Each row comes from the steps of one walk. Every step used is in the known rows, and no mark comes twice. Write the walk behind each row, first mark first.
Known rows:
G > V > A: [-40 -16  24  29   6 -10  -3  -1   8 -15 -37 -19 -17  -1 -23   2 -11 -13
 -49  30  -1  49  27  -7 -37  40   6  18  -8  -8  20  -9 -13  27 -49 -11
  -1 -27]
J > H > G > V: [ 16  32 -22 -23   1 -30  -2 -32  34  -9 -38  -5 -30 -15   2  -7   2  13
   6  31 -25  16 -11  12 -21  73  35  19   7 -39  17   2  -8  14  27 -17
 -17   1]
H > J > V: [  0  13  -8  -1 -15  -8 -33  16 -15  17   1  17 -24 -26 -14  22  11  12
  15  16  19  13 -12  13  -7  38  26  50  12 -19  46   2  25  43  -2  38
  16  45]
Y > H: [-39 -16 -41 -33  41  16 -11   7  14  24  16  10 -14  -1 -30   8 -32 -19
  -3  17 -21  32 -20 -26 -27   1 -28  40 -22  -5  13   2   3   1 -24  -8
 -21 -16]
A > H > J > V: [ 15   1  15  -5  -9  10  -5   5   6   9  26 -11 -20   8 -20  16  -4  19
 -21   6  17  -3  22  48 -16 -11  21  10  27 -23  39   5  -5  23   8  -1
  -7  58]
Y > H > J > V > D: [-53  19 -51 -29  15  -2 -20  21  -2  41  30  36 -14 -19 -39  32 -25   4
  45   9  26  29 -27 -16  -9  10  -4  33 -20 -12  20   1  32  14   3  23
  -1  17]
J > H > Y > V: [-19  27 -51   0   6  11 -24   0   4   8  10  32 -31  -5   7 -20  -3   5
 -20  23  -8   1 -57  39 -23  34  36  31  46 -35  -5  -8  21  12  27   3
 -11  10]
G > V > J > H > Y: [-15 -18  -2  20  -7 -19  -5 -12  -5 -28  -9 -11 -18  -5  14  -6  -1  13
  16  26  12  15 -19  15 -27  29  18  24  11 -42  12 -17  14  27   2 -26
  14  -7]
H > J > V > T > F: [-20  12 -29  15 -33 -18 -32  18 -21  17   1   9 -20 -26  -7  39  18   9
  24  11  40  26 -27  12   7  17  33  33   8 -33  41  -2  18  45  18  16
  22  47]
V > G: [-31  -7  -6 -17 -18  17 -14 -16  23   0  -5 -46 -33  -9 -29   5  19  13
 -66  34   7  29 -11  16  22  14   0  50  19 -18   5   0 -43  12   2 -27
   5   3]
T > F: [ -5 -36 -24  34  23 -50   7  13  17   0  13  -4 -35  -3  22   3   0 -19
 -37  33 -29  69 -17 -26 -10  33  23  26 -30 -63  45 -20  -7  18   0 -56
 -16 -17]
Y > V > J: [-35 -44 -30  -9   7  26  -4  -4   1  27  30   4 -12 -20 -12   8  14 -13
 -22 -13  10   6 -44  29  18  12 -27  34   5   7 -23 -16  17 -16  31 -14
  -9   5]
T > V > D: [-22 -38   3  51 -22 -55  20  18  16  -8  15 -16 -26  19  13  12 -13 -11
 -59  42 -20  50   5  -9  -5   5  -6  -1  -8 -66  -8 -26  31  -5  -5 -34
 -16 -39]
F > T: [-14 -35 -33  -3  21  28  -6  19  -1  -6 -14   1 -17  -7  14 -21  10 -12
  -3  65   1  27 -17  -9  -4 -10   4  33  35  -9  27  17 -18  24  -8 -44
  11  -7]
F > T > V: [-17 -59 -25  23   5  11  -1  25  -2 -11  -4  -4 -15   2  40  -5   0 -16
 -12  80 -23  19 -13  -8  -1 -23  -6   6  35 -40   7  15  -2  13 -22 -67
  -7  -9]
V > D: [-29   4 -14  19  -7 -42  22  16  19  -1   7  -2 -30   9 -32 -11  -2   0
 -44  14  27  71  -1 -10  -3  21  13  33 -12 -27  16 -31   9  10  32  -1
  15 -45]
T > V > J: [ -4 -68  -5  35 -31 -26   6  -3   7 -13  22 -20 -12   5  34  10  -8  -8
 -24  30 -27   8 -10  -2   4  -6 -30  20 -11 -58  -8 -17  22  -4 -21 -39
 -10  -7]
H > G: [ 18  -1  -5 -12  -2 -23   2 -11  36   7 -41 -20 -17 -13 -25 -18  12  10
 -14  27 -11  32  -7  19   1  44  -7  31 -19 -14  13  14  -5  15   8 -14
 -18  -1]
A > H > G > V > T: [  9 -10  25   4  -9  -4  17 -17  33  -8 -20 -51 -10  18 -28   2   2  17
 -34  13  13  16  27  60 -14 -18   4 -25  14 -24   8  11 -27  11  19 -50
 -27  21]
J > V: [  8 -17 -35  56 -17  -2 -15   3 -10   3  -8  17 -23 -19  -7   6 -34 -12
 -14  17 -13  56 -15 -14 -22  44  -4  52  10 -25  45  -5  29  37  12  12
 -11  16]
Y > H > J: [-43   7 -30 -63  36  12 -25  16   7  35  22  18 -13 -11 -33  22  -7  -1
  24  14   3   7 -20  -9 -18   1  -7  40 -20  -2  17   7   9   8 -28  14
  -4  12]
F > T > V > D: [-31 -46 -31  29  -2  -9  14  31   3  -8   5   2 -18   4  31  -4   1 -10
  -9  77   0  37 -12 -11   9 -24   0  -3  29 -47  -1   3   7   9   1 -63
   1 -24]
A > H: [ 17 -25  20  -1  10  14  14  -4  25  -5  17 -31 -22  27 -17  -8 -11   1
 -67  11 -11  13  30  36 -27 -21   2  10  21 -20  29  -1 -29   7  -2 -30
 -22  15]
V > A: [-42  -1 -17  11 -10   8  -6  -1  19   9 -15   9 -15  -5 -36 -14 -16 -18
 -62  17   7  38  16 -13 -13  31 -12  51 -14  10  17  -6 -25  16 -46  21
   6 -11]
A > V: [ 38 -24  40  11  28   5  13   1   8 -29 -11 -14 -39  17  -5  19  -7  -7
 -35   1 -39   6  11  16 -46  12  28  30   9 -32  21 -17  -7 -12 -22  -5
 -13 -53]
G > V: [ -9 -32  34  22  22 -17  -4   3   4 -27 -35 -33 -26   5  -4   2   1 -10
 -40  35 -20  47  15  -2 -44  37  14  19   3 -26  29 -11   0  29 -29 -29
  -8 -31]
H > J: [ -6   8  14 -40   4  -8 -26  15   1  11  -1  -5 -26  -9 -16   9  36  12
 -12  19  13   0  -4  20  -7  24  30  52   3 -11  36  -1   1  29 -22  25
  22  22]
A > H > G > V > D: [ 12  -4  32   5  -2 -23  30 -12  40  -5  -8 -40 -17  19 -32  -4  -4  22
 -34  16  13  27  35  53 -15  -3   9 -25   4 -30  11   5 -17   5  25 -46
 -28  10]
H > G > V > T: [ -9  -3   7   8 -15 -28   0 -15  23  -9 -65 -43 -10 -12 -27   2  20  11
  -5  25  13  40  -5  28  -5  29   3   0 -11 -18   2  11  -6  25  13 -34
 -11  -8]

Which walk is each row?
[-34  35 -57   3  -3  15 -24  -1   5  13  10  39 -27  -7  -2 -20 -10   4
 -23  22   1   1 -52  36 -20  37  33  31  41 -26 -11  -7  12  12  18  11
  -7  11] => J > H > Y > V > A
[-36 -25  16  32  -9  -7 -10   0  -7 -29 -46 -47 -16   6 -11  19  12 -12
 -36  24  14  47   0   8 -30   1  13   6  13 -21  15 -12  -9  31  -8 -33
   6 -26] => G > V > T
[-59  -9 -33  42 -11  33 -34  30 -20  15   4   8 -13   4 -19 -18  13  -1
 -38  14  37  20 -71  69  -7 -29   6  18  44 -12 -32  -3  33  22  13  -8
  -3   4] => H > Y > V > T
[  5 -10 -49 -20 -20  -7   1 -29  10  -7  22   6 -19 -15  14 -10   0  10
  24   2  10  -6 -32  -4   6  27   0  63   0 -29  18 -20  -4   7  30  -3
  24  12] => V > J > H
[-17 -67 -36  20  -8  11   4  17  -6 -11  10  -3  -8  -5  46  -4   4  -7
  15  69  -3   7 -22  -7  13 -32 -18  10  27 -40  -1  11   2   9 -11 -69
   7   0] => F > T > V > J
[ 22 -13  35  -2   5  -9  21 -15  39  -7 -15 -44 -15  17 -25  -5  -3  17
 -36  19  -4  16  35  56 -21  -1   3 -19   8 -25  15  12 -23   9   7 -48
 -34  20] => A > H > G > V
[  9  -7  21   3   5 -34   3 -13  31  -8 -57 -32 -17 -13 -22  -9  13  12
  -7  34 -11  39   4  22 -15  53   3   9 -17 -21  12  12   1  22  -1 -31
 -21 -10] => H > G > V
[-26 -41 -26  20 -11  14  10  15  15   1  -7  -3  -4   0  21  -4  -6  -7
 -12  75  -2  12   5   9  10 -27 -13 -15  29 -29  -8  25 -16   6 -24 -64
 -14   9] => F > T > V > A > H > G
[-31  -2  -3   9 -12  19   8  -5  27  10   5  -2 -11  12 -42 -11 -23  -8
 -73   9  14  23  39  16 -15  -2 -10  22  -1   6  15  -2 -41   8 -34   3
  -7  10] => V > A > H
[  9 -24  10  35   3  -9  12   4  -1 -29 -11 -26 -32  16   4  43   5 -13
 -23  -8  -8  25 -11  16 -26 -18  39   5   6 -51  14 -24 -16  -8   6 -35
  -7 -50] => A > V > T > F
[  4   6  13 -12 -19  16  -8  -1  10  12  28 -22 -23   4 -26  22   2  29
 -27   9  28  -5  20  57  -1 -14  19  10  34 -25  29   8 -17  21  15  -9
  -6  66] => A > H > J > V > G
[-52 -10 -17  -5   6  33   2  -3  26  42  12   6  -9 -10 -46   8  -1 -13
 -65  -6  10  13  -3  50   9  13 -21  -1   8  23 -30   2 -11 -20   9  -9
 -35  16] => Y > V > A > H > G
[-13 -44  19  19   2 -20   3  -9  -2 -26 -14 -30 -15  -5   2   2   4   2
  -2  20   6  29   0   1 -21  25  -2  28  -7 -27  19 -17   5  23 -13 -29
  12 -17] => G > V > J
[  1  39 -29 -20  -7 -26  -1 -33  36  -4 -40   2 -26 -18  -6  -6  -4  10
   1  30 -16  15  -5   9 -19  76  30  19   2 -31  13   2 -15  13  17  -8
 -13   2] => J > H > G > V > A
[ -8 -23   0   6  -2 -21   3 -21   2 -28 -12 -20 -19  -8  13   4  -1   6
  10  21   2  17  -6   0 -24  39  13  25   3 -37  19 -20   2  20   4 -28
  11 -11] => G > V > J > H
[-14 -53 -47  11 -10   8   4   9  -2 -11  12   5 -11  -7  53  -3   1  -5
  24  70  -8   0 -27  -7  13 -21  -6  11  35 -47   0   9  -1   7   0 -66
   6   5] => F > T > V > J > H
[-50   4 -32 -29  28  -4  -3  -4  30  28 -18   5  -4 -15 -47  10 -28  -4
  24  24  -3  35  -9 -10 -19  23 -30  10 -40  -1  -5  17   3   2 -23 -17
 -30 -11] => Y > H > G > V > A
[-37 -47 -32  27  -5  15   0  22   2  -4  -6   7  -9  -2  28  -5  -6 -19
 -18  78  -9  21  -4 -12   3 -20 -11   6  28 -28   0  17 -11  12 -37 -53
  -2  -9] => F > T > V > A
[-26 -15  -2  27  -6  38  -6  15   2   8  29 -15 -12  29 -23 -12  -4  10
 -59   5  30   2 -17  87 -16 -57   6 -14  49 -19 -17   2  -1   8  19 -32
 -22  30] => A > H > Y > V > T
[-32 -48 -24  25  -6  21   6  21   6  -3   4   0  -8   6  26  -3 -10 -14
 -22  73  -7  14   8   1   1 -35 -12  -9  35 -29  -1  18 -18   8 -33 -62
  -9   2] => F > T > V > A > H
[-44 -22 -32  35  -4  24 -25  25 -16  17  25  19 -12  -4 -10 -30   7   9
 -14  11  32   7 -70  63  -2 -12  -5  32  30 -15 -30  -6  43  15  12  -7
   1  12] => H > Y > V > J
[-21 -18 -64  79 -41 -15 -17   7 -20   4  -8   6 -18 -20   2  30 -24 -18
  -3  10  18  75 -37 -15  -1  14   7  27   7 -45  38 -10  19  41  39 -16
  -5  19] => J > V > T > F
[-42 -13 -20  36  11  24 -29  32 -12  17  11  17 -20   3 -15 -29   5   2
 -42  24  14  18 -61  61 -17  -2   6  26  35 -15 -22  -2  40  18   0  -6
 -13   1] => H > Y > V
[-32  30 -60   5 -10  16 -28  -2  -2   7   4  26 -26  -3   4 -12   1   5
 -18  16   8   1 -65  44 -17  16  36  24  50 -32 -13  -9  15  14  38   0
  -5  11] => J > H > Y > V > T
[ -3  31 -46   3  -2  -2 -23  -2   6  -7   0  24 -33   3  12 -32 -10  12
 -15  33  -9   7 -44  24 -32  34  42  44  38 -46  15  -6   9  27  13   3
   2   6] => J > H > Y
[-10 -45 -48   6 -15   0   5   4   6  -8   2   4  -7 -13  48  -6   5   3
  38  71  -5  -1 -29   0  21 -14  -8   5  29 -47  -7  17   1   5   8 -68
   1  10] => F > T > V > J > H > G
[-58  -6  -9 -14   9  38  -8   6  13  42  25  12 -11  -9 -42  18   7 -12
 -64  -8  18   1  -2  49   7   7  -8   5  15  24 -23  -3  -8 -16  -2   5
 -21  24] => Y > V > A > H > J
[-58 -26 -33   4  -2  37 -18   6  -5  24  -1 -11 -11  -9 -24  24  23 -26
 -57 -10  16  25 -44  37  11 -11 -13  13  24  12 -26 -12   3  -9  33 -15
 -16  -4] => Y > V > T
[-27 -19 -10  36  -2  20  -2  19   3  11  37 -13 -15  27 -13  -7  -3   8
 -54   8  27  14 -23  81 -12 -55  14 -22  41 -35 -11  -2  -1   9  25 -49
 -26  30] => A > H > Y > V > T > F
[-39 -23 -45  38 -23 -20  -8   6  -2  -5 -11 -27 -17   1   3  22  16 -22
 -34  12  21  62 -32  -5   8 -21  15  16  -5 -43  19 -17 -22  23  24 -46
   7 -12] => V > T > F
[  7  40 -28 -17  -5 -44   9 -27  36  -7 -31   0 -30 -12  -5  -5   1  17
   7  29 -10  28 -11  10 -15  74  39  13   4 -44  12  -7  -2  11  43 -15
  -9  -9] => J > H > G > V > D
[  3 -13  14  25   2  19   0  14  10  -5  23 -16 -19  34 -16 -29 -13  17
 -57  21  13   7   2  68 -32 -41  12   5  39 -32  13   3  -5  22  -5 -28
 -16  23] => A > H > Y
[-41  10 -46 -35  22  11 -29  15  -4  39  24  32 -13 -22 -32  31 -23   0
  41  12   9  16 -28 -14 -16  10  -9  39 -15  -7  24  10  27  17 -14  23
  -7  27] => Y > H > J > V
[-28   1 -44 -44  33   1  -5  -4  32  33  -5   7  -7 -14 -41   3 -23  -4
  22  18 -13  30 -23 -10 -11  16 -33  26 -35  -4   0  18   5  -2  -7 -15
 -32  -5] => Y > H > G
[-11   3  13   7  -6 -28   3 -15  34   0 -59 -21 -12 -17 -36  -9   5   9
 -12  32   2  41  14  18 -10  57  -2   9 -24 -10   4  14  -9  21 -16 -17
 -16  -8] => H > G > V > A
[-55   8 -64 -20  10   0 -28  19  -9  40  26  28 -11 -23 -23  46 -18  -5
  51  11  21  29 -39 -16  -5  -1  -2  25 -20 -23  21   5  21  19   2   2
  -6  29] => Y > H > J > V > T > F
[-55 -13 -23   8  14  -3   9  16  11  31  24  10 -26  -6 -33  11  11 -14
 -57  -3  14  48 -28  22   9  22  -2  13   6  -1 -24 -26  25 -18  48  -9
 -14 -28] => Y > V > D
